Each row comes from the steps of one path. Every step used is in the known rows, and no mark comes twice. Write the path behind each row, first mark first.
Known rows:
zimonip -> muzup: [ 3.48 -0.33 -3.97  0.71  0.81 -0.49 -1.21 -1.20 -0.31 -2.47 -0.65 -0.61
  1.04  1.41 -1.40 -0.67  1.49  0.81 -1.76 -2.16  2.49 -0.26 -0.78 -1.77
 -2.26]
tabugar -> gigar -> vupodiz: [ 2.05  1.97 -1.37  2.50  1.46 -1.04 -0.91 -0.13 -1.14  0.61 -0.17 -0.73
 -0.43  2.53 -0.89  0.88 -1.27  0.49  0.35 -2.78  1.08  0.29  1.13  0.04
  2.27]
tenos -> fufek -> mopo -> vupodiz -> zimonip -> muzup: [ 0.48 -3.47 -3.64 -1.13 -1.44  2.52  0.69 -0.58  0.17 -1.99  0.28  0.76
 -0.50  3.81 -2.73  1.45 -0.57  0.22  0.00 -3.59  4.66 -0.84  1.84 -0.92
 -2.92]
muzup -> zimonip -> vupodiz -> tigi -> sipes: [ 1.09 -0.12 -3.13  1.19 -0.97 -0.08 -2.02 -4.13  0.70  1.33  0.18 -2.95
 -2.62  2.53  0.23 -0.79  1.09  3.30 -2.58  6.95 -1.98  2.82 -1.05  0.08
 -3.42]
fufek -> mopo -> vupodiz -> zimonip -> muzup: [ 2.21 -1.91 -3.83 -1.42 -2.04  2.70 -1.83 -1.87  0.25 -3.43 -0.14  0.13
 -0.97  3.22 -2.16  1.11  0.60  0.16 -0.51 -2.46  1.97 -1.41  2.97 -0.18
 -0.26]
tenos -> fufek -> mopo -> vupodiz -> gigar: [-1.67 -3.03 -1.66  1.07 -0.37  0.87  2.24  0.58 -2.10 -2.26 -0.26 -0.36
 -2.18  2.86 -0.09  1.07 -1.77 -2.54  0.60 -2.17  3.03 -0.51  0.67  1.07
 -3.82]
gigar -> vupodiz: [ 1.53  1.34 -2.96  1.85  0.56 -1.07 -1.01 -1.70 -2.53 -0.48 -0.39 -0.44
 -1.56  1.75 -0.99 -0.15 -2.16  0.05 -2.30 -1.16  1.33 -0.31  0.04 -0.81
 -0.40]
mopo -> vupodiz: [ 3.16 -1.20 -2.52 -1.18 -1.07  1.60 -0.20 -2.10  0.49 -2.71 -0.28 -1.40
 -0.15  3.05 -1.15 -2.52 -0.37 -1.70 -0.82  0.69 -0.54 -0.77  0.84 -0.54
  0.36]
gigar -> tabugar -> sipes -> tigi -> vupodiz -> zimonip -> muzup: [ 1.47 -0.85 -0.57 -3.03  1.88 -0.42 -2.62  1.45  3.17 -1.20  1.89 -1.50
  4.42  0.60 -0.94 -0.83  2.13  0.89 -3.74 -3.06  2.50 -1.14 -4.64  1.84
  1.09]
muzup -> zimonip -> vupodiz: [ 2.09  1.48 -3.12  1.44  0.08  1.36 -2.02 -1.85 -1.23 -2.66  0.16 -2.83
 -1.40  2.96 -0.79 -0.43 -0.32  2.22 -2.32  4.56 -1.19  1.73 -0.10  1.03
 -2.52]
sipes -> tabugar -> gigar: [ 3.72  1.73  0.17  3.03  2.59 -0.26 -1.52  0.83  2.01 -0.62  1.70 -0.53
  2.96  1.87 -1.51  0.98 -0.12 -0.02 -0.69 -1.48  0.40  1.39 -0.35  1.22
  1.67]
mopo -> vupodiz -> tigi: [ 2.28 -1.85 -3.92 -1.68 -2.03  0.80 -0.81 -2.76  1.42 -0.50  0.12 -1.10
 -2.64  3.69  1.22 -2.10 -0.38 -0.23 -0.80  0.86 -0.77  1.53  0.39 -2.65
 -0.02]
muzup -> zimonip -> vupodiz -> gigar -> tabugar -> sipes: [-0.16  2.04  0.64  3.21  1.66 -0.98 -1.73  0.47 -0.66 -2.29  1.30 -5.66
 -0.16  1.46  1.22  2.23  1.46  0.14 -3.62  4.72 -1.66  0.69 -1.81  3.99
 -1.63]
zimonip -> vupodiz: [ 2.21  0.10 -3.09 -0.14  0.39  0.97 -0.77 -1.63 -1.03 -2.25  1.39 -2.48
  0.29  2.56  0.13 -1.60 -0.89  0.16 -1.33  1.57 -1.57  1.14 -1.13  0.00
 -2.88]
gigar -> tabugar -> sipes -> tigi: [ 2.14 -0.03  0.36 -1.56  3.76 -0.30 -2.42  0.80  2.55 -1.25  0.74 -3.96
  4.63 -1.07  0.13 -1.06 -0.10 -1.17 -4.29  0.74  0.27 -1.31 -3.84  0.92
 -0.20]
muzup -> zimonip -> vupodiz -> tigi -> sipes -> tabugar -> gigar: [ 2.63  1.47  0.05  3.77  1.49 -0.14 -1.72 -2.36  3.41  3.08  1.73 -1.94
 -0.36  2.97 -0.65  1.38  2.93  3.30 -1.60  6.13 -2.32  4.02 -1.10  2.41
  0.05]
tabugar -> sipes: [ 1.21  0.41 -2.29  0.29  1.45 -0.43 -3.98 -0.86 -0.55 -1.51 -0.12 -3.26
  1.98  0.85 -0.26 -1.43 -0.63 -1.28 -3.89  0.26  0.19 -0.94  0.02  1.23
 -1.36]
tenos -> fufek -> mopo -> vupodiz -> tigi: [-1.83 -2.90 -3.92 -1.34 -0.91  1.90  0.17 -1.39  0.08  0.07  0.19  0.25
 -3.18  3.33  1.00  0.10 -3.17 -0.18  0.63 -0.60  1.78  1.76  0.20 -2.18
 -3.05]
fufek -> mopo: [-0.31  0.51 -3.25  0.69  1.06  1.43 -3.18 -1.12 -1.66 -3.21 -0.23 -0.86
 -0.40  0.35 -0.34  0.52 -3.71 -0.10 -0.65 -1.19  0.60  0.18  0.54 -0.01
 -2.22]
tabugar -> sipes -> tigi -> vupodiz: [ 0.70 -0.88 -1.60 -2.49  2.44 -0.27 -3.43  0.48  0.68 -0.87 -0.24 -1.57
  2.86  0.73  0.23 -4.35  0.23 -0.46 -4.30 -0.90  0.22 -1.17 -3.99  2.95
 -0.20]
vupodiz -> gigar -> tabugar -> sipes -> tigi: [ 1.20 -0.54  1.28  0.34  3.24 -2.24 -1.15  1.84  1.58 -1.40  0.78 -4.32
  2.91 -0.76  1.71  0.61  1.07 -2.24 -4.47 -0.90  1.10 -1.60 -3.62  1.96
 -1.31]
tenos -> fufek -> mopo -> vupodiz -> zimonip: [-0.93 -3.15 -2.60 -1.36 -1.82  3.31 -0.18 -0.61 -0.34 -1.78  1.18 -0.18
 -1.10  3.64 -1.79  1.06 -3.87 -0.92 -0.02 -1.94  3.05 -0.18  2.43 -0.33
 -2.43]
tigi -> sipes -> tabugar -> gigar -> vupodiz -> zimonip -> muzup: [ 4.53  0.93  0.55  4.14  1.32 -2.06 -0.39 -1.27  1.90  2.94  1.36  0.98
  2.37  2.21 -4.47  3.13  3.96  1.60 -2.12 -2.51  3.13 -0.86  0.60  1.99
  2.45]
muzup -> zimonip -> vupodiz -> tigi -> sipes -> tabugar: [ 2.19  1.02 -1.58  3.08  0.43 -0.33 -2.15 -4.04  1.92  1.80  1.76 -1.62
 -1.47  2.12 -0.53  0.26  2.06  2.87 -3.98  7.67 -1.94  3.51 -2.44  1.32
 -2.48]

Which path is each row?
[ 0.68 -1.32 -1.72 -3.32  0.35  0.30 -4.28  0.29  1.26 -0.52  1.20 -1.55
  2.60  1.79 -0.27 -2.85 -0.58  0.13 -5.00 -2.29  1.36 -0.86 -2.20  2.54
 -0.01]
tabugar -> sipes -> tigi -> vupodiz -> zimonip
[ 3.02  0.07 -0.10  2.57  1.76 -0.79 -1.29 -2.68  1.30 -0.17  1.08 -0.56
  2.97 -0.24 -2.98 -0.81  0.55 -0.82 -3.14  2.56 -0.03 -0.62 -1.78  1.33
 -1.35]
tigi -> sipes -> tabugar
[ 1.57 -0.81  0.55  1.22  0.88  1.58 -1.21 -2.28  3.81  2.16  0.70  0.24
 -0.01  2.11 -0.88  0.84  1.26 -0.38  0.90  1.96 -1.66  1.27  0.76  2.11
  2.68]
fufek -> mopo -> vupodiz -> tigi -> sipes -> tabugar -> gigar
[ 0.73  0.47 -0.05  2.44  1.02 -1.81  0.52  0.66 -0.62 -2.88  1.73 -2.85
  0.44  0.34  1.03  1.98 -1.44 -1.24 -0.59 -1.40  1.21  0.24 -1.78 -0.43
 -1.26]
vupodiz -> gigar -> tabugar
[-0.12  0.59  0.77  2.22  1.98 -2.11 -1.61  1.06 -0.30 -2.17  1.34 -4.34
  1.73 -0.13  1.30  1.81 -0.05 -2.23 -3.03 -0.68  0.44 -0.85 -1.77  1.74
 -0.91]
vupodiz -> gigar -> tabugar -> sipes
[ 3.59  0.98 -2.45  2.14  0.00 -1.13 -1.12 -0.16 -0.14  0.81  0.39  0.20
 -0.33  3.82 -2.22  2.94  1.31  2.10 -0.35 -5.32  3.77 -0.17  2.40 -0.66
  1.83]
tabugar -> gigar -> vupodiz -> zimonip -> muzup
[ 3.19  2.41  0.10  3.68  0.73 -0.83 -1.51  0.09  0.50  1.37  2.54  0.57
  0.66  3.31 -2.36  3.40 -1.15  0.96 -1.93 -3.19  2.10  0.98  1.65  1.25
  3.19]
sipes -> tabugar -> gigar -> vupodiz -> zimonip
[ 1.15  0.41 -1.30  2.18  0.53 -2.24 -0.82 -2.48  0.91  4.65 -0.16 -0.82
 -1.69  2.13 -0.14  0.78  0.24  1.50  0.16 -0.41  0.51  1.34  0.43 -0.68
  1.52]
tabugar -> gigar -> vupodiz -> tigi -> sipes
[-1.93 -1.10 -3.34  0.65  1.54  1.09 -0.93  0.05 -1.84 -1.77  0.25 -0.20
  0.03  0.94 -0.80  1.09 -4.82 -0.09 -0.17 -1.98  3.12  0.64 -0.33 -0.61
 -4.84]
tenos -> fufek -> mopo
[ 1.02 -1.40 -3.16  0.16 -0.53 -1.11 -1.92 -3.70  1.23  1.50  0.25 -1.60
 -0.93  0.96  0.33 -1.34 -0.40  0.76 -1.92  1.66  0.04  1.15 -0.83 -2.06
 -2.44]
vupodiz -> tigi -> sipes
[-2.12  0.68  0.87  1.10  1.70 -1.95 -1.46  1.68 -0.72 -2.01  1.80 -2.84
  1.57  0.37  1.43 -0.15 -0.14 -1.75 -1.70 -1.62  0.32 -0.18 -3.57  3.47
  0.70]
tigi -> vupodiz -> gigar -> tabugar -> sipes
[ 2.78 -1.90 -3.58 -2.72  0.01  0.02 -1.50  0.13  1.33 -1.49  0.81  0.99
  1.76  2.48 -1.50 -2.08  1.61  2.15 -2.52 -4.55  3.80 -0.33 -2.85 -0.10
 -1.09]
sipes -> tigi -> vupodiz -> zimonip -> muzup
[ 1.49 -0.48  1.32 -0.23  3.18 -1.22 -0.31  1.55  1.34 -1.19  2.08 -5.35
  2.79  0.37  2.47 -0.10  2.08 -1.67 -4.16  1.49 -1.09 -0.43 -4.77  3.23
 -2.50]
zimonip -> vupodiz -> gigar -> tabugar -> sipes -> tigi
[ 0.56  0.01 -3.02  1.58 -0.45 -2.32 -1.11 -4.05 -0.49  3.39 -0.39 -0.60
 -2.85  1.35 -0.01 -0.22 -0.58  1.01 -2.54  1.04  0.54  0.71 -0.78 -1.90
 -1.10]
gigar -> vupodiz -> tigi -> sipes
[ 0.00 -0.44  0.38 -3.29  1.62  0.43 -3.36  1.27  2.60 -0.90  2.67 -2.59
  3.91  0.59 -0.22 -1.07 -1.35 -0.10 -3.93 -1.39  1.04 -0.57 -3.99  2.33
  1.60]
gigar -> tabugar -> sipes -> tigi -> vupodiz -> zimonip
[ 0.08 -0.45 -3.09 -1.38 -1.95  0.82 -2.77 -0.84 -0.79 -2.02  2.08  0.12
 -0.13  2.92 -0.97 -1.29 -2.99  1.12 -1.23 -2.69  1.33  1.13 -0.21  0.12
 -0.02]
tigi -> vupodiz -> zimonip
[ 0.00 -1.50 -1.73  0.96 -0.81  1.07 -0.29 -0.91 -1.89 -3.40 -0.84 -1.05
 -2.74  2.19  0.50  0.62 -0.86 -2.31  0.03 -1.12  0.31 -1.21  1.74  1.63
 -1.19]
fufek -> mopo -> vupodiz -> gigar
[ 1.55  1.02 -1.25  3.35  0.71 -2.85 -0.98 -3.81  0.60  3.83  0.88  0.72
 -1.45  0.93 -0.85  0.58  0.40  0.56 -4.00  1.86  0.83  1.20 -2.07 -0.39
 -0.11]
gigar -> vupodiz -> tigi -> sipes -> tabugar
[ 2.07  1.54 -1.48  1.73 -0.58 -0.59 -1.49 -0.15 -0.58  0.91  1.15 -0.77
 -0.79  3.65 -1.56  2.49 -1.95  1.22 -0.25 -4.01  2.01  0.45  2.95 -0.12
  2.55]
tabugar -> gigar -> vupodiz -> zimonip
[ 0.15 -0.52  0.71 -0.50  2.02 -1.57  0.99  2.05  0.83 -2.04  1.52 -1.22
  1.22  0.32  1.38 -0.81 -0.52 -0.67 -1.00 -2.51  1.51  0.12 -5.82  1.48
 -0.26]
sipes -> tigi -> vupodiz -> gigar -> tabugar
[ 3.02 -1.64 -0.84  0.50 -0.75 -0.05 -0.24 -4.13  3.49  1.64  0.97 -0.28
 -0.38  2.23 -1.16 -2.03  1.99 -0.98 -2.54  3.98 -1.40  0.81 -1.27 -0.09
  0.65]
mopo -> vupodiz -> tigi -> sipes -> tabugar
[ 1.60 -1.44 -2.35 -2.97 -0.42  0.71 -2.07  0.03  1.00 -1.25  1.70  0.02
  1.17  2.36 -0.70 -2.62 -1.63  1.23 -2.77 -2.90  2.14  0.11 -2.42  0.35
 -0.50]
sipes -> tigi -> vupodiz -> zimonip
[ 3.75 -1.19  0.72  1.18  0.30  0.10  0.06 -2.54  4.98  3.01  1.26 -0.47
  0.83  3.00 -0.93 -0.76  3.02 -0.41  0.01  2.38 -1.55  1.13 -0.07  0.93
  3.10]
mopo -> vupodiz -> tigi -> sipes -> tabugar -> gigar
[ 3.61  0.66  1.43  3.31  2.81 -0.64 -0.98 -0.97  2.80  1.18  1.29 -0.79
  4.14  0.92 -2.83  0.21  1.37 -0.20 -0.74  0.90 -0.10 -0.06 -0.72  2.46
  1.22]
tigi -> sipes -> tabugar -> gigar
[ 2.23  2.53 -1.08  3.92  1.65 -2.20 -1.32 -0.72  1.26  3.40  1.53  0.91
 -1.64  2.84  0.62  2.42 -0.50  1.38 -1.54 -2.15  0.95  3.09 -0.55 -0.50
  2.57]
sipes -> tabugar -> gigar -> vupodiz -> tigi
[ 1.16  0.93 -2.18  3.55 -0.29 -0.54 -0.57 -0.72 -2.46 -2.65  0.21 -3.23
 -2.86  3.19  0.77  1.03  0.97  1.46 -2.44  3.05 -0.52  1.64 -0.17  2.05
 -3.87]
muzup -> zimonip -> vupodiz -> gigar
[ 1.10  1.02 -4.36  1.06 -1.05  0.57 -2.58 -2.53 -0.02 -0.41  0.78 -2.43
 -3.91  3.65  1.56 -0.12 -0.34  3.39 -2.50  4.50 -1.31  4.08 -0.62 -1.19
 -3.16]
muzup -> zimonip -> vupodiz -> tigi
[ 4.58  2.06 -0.85  3.86  1.12 -1.60 -0.98  0.34  1.06  1.19  1.76  1.59
  1.02  3.52 -3.12  3.74  2.39  1.95 -2.01 -4.61  3.90  0.44  1.12  1.07
  2.59]
sipes -> tabugar -> gigar -> vupodiz -> zimonip -> muzup
[ 3.02  0.09  0.14  2.10  1.60 -0.56 -0.74 -2.09  3.74  3.29  2.95 -1.38
  1.52  2.58  0.15  0.14  2.17  1.32 -0.46  3.09 -2.67  3.29 -2.07  1.54
 -0.17]
zimonip -> vupodiz -> tigi -> sipes -> tabugar -> gigar
[-0.35 -1.40 -0.65 -0.51  1.84 -2.18 -2.05  1.47 -0.43 -0.91 -0.13 -1.92
  1.30  0.92  1.76 -2.68  1.38 -1.47 -4.19 -2.43  1.10 -1.28 -3.91  3.95
 -1.47]
tabugar -> sipes -> tigi -> vupodiz -> gigar
[-0.75 -0.39 -2.03  1.34 -0.29 -1.72 -0.28  0.25 -2.43 -2.30  0.75 -0.37
 -1.17  2.19  1.05 -1.35 -0.96 -0.38 -0.53 -3.05  1.36  0.48 -1.97  1.56
 -1.45]
tigi -> vupodiz -> gigar
[ 0.80 -1.34 -0.95  0.67 -0.06  1.43 -1.57 -4.10  2.51  0.95  0.58  0.53
 -1.14  1.18 -0.82 -0.28  0.45 -0.87 -1.47  3.39 -1.34  0.58 -0.49  0.96
  0.16]
fufek -> mopo -> vupodiz -> tigi -> sipes -> tabugar
[ 2.95  0.08  0.17  2.74  1.73 -1.38 -1.54 -1.81  4.06  3.21  1.84 -0.53
  1.55  1.55 -0.47  0.77  1.57  1.02 -0.98  0.65 -0.27  2.10 -1.10  0.34
  0.91]
vupodiz -> tigi -> sipes -> tabugar -> gigar
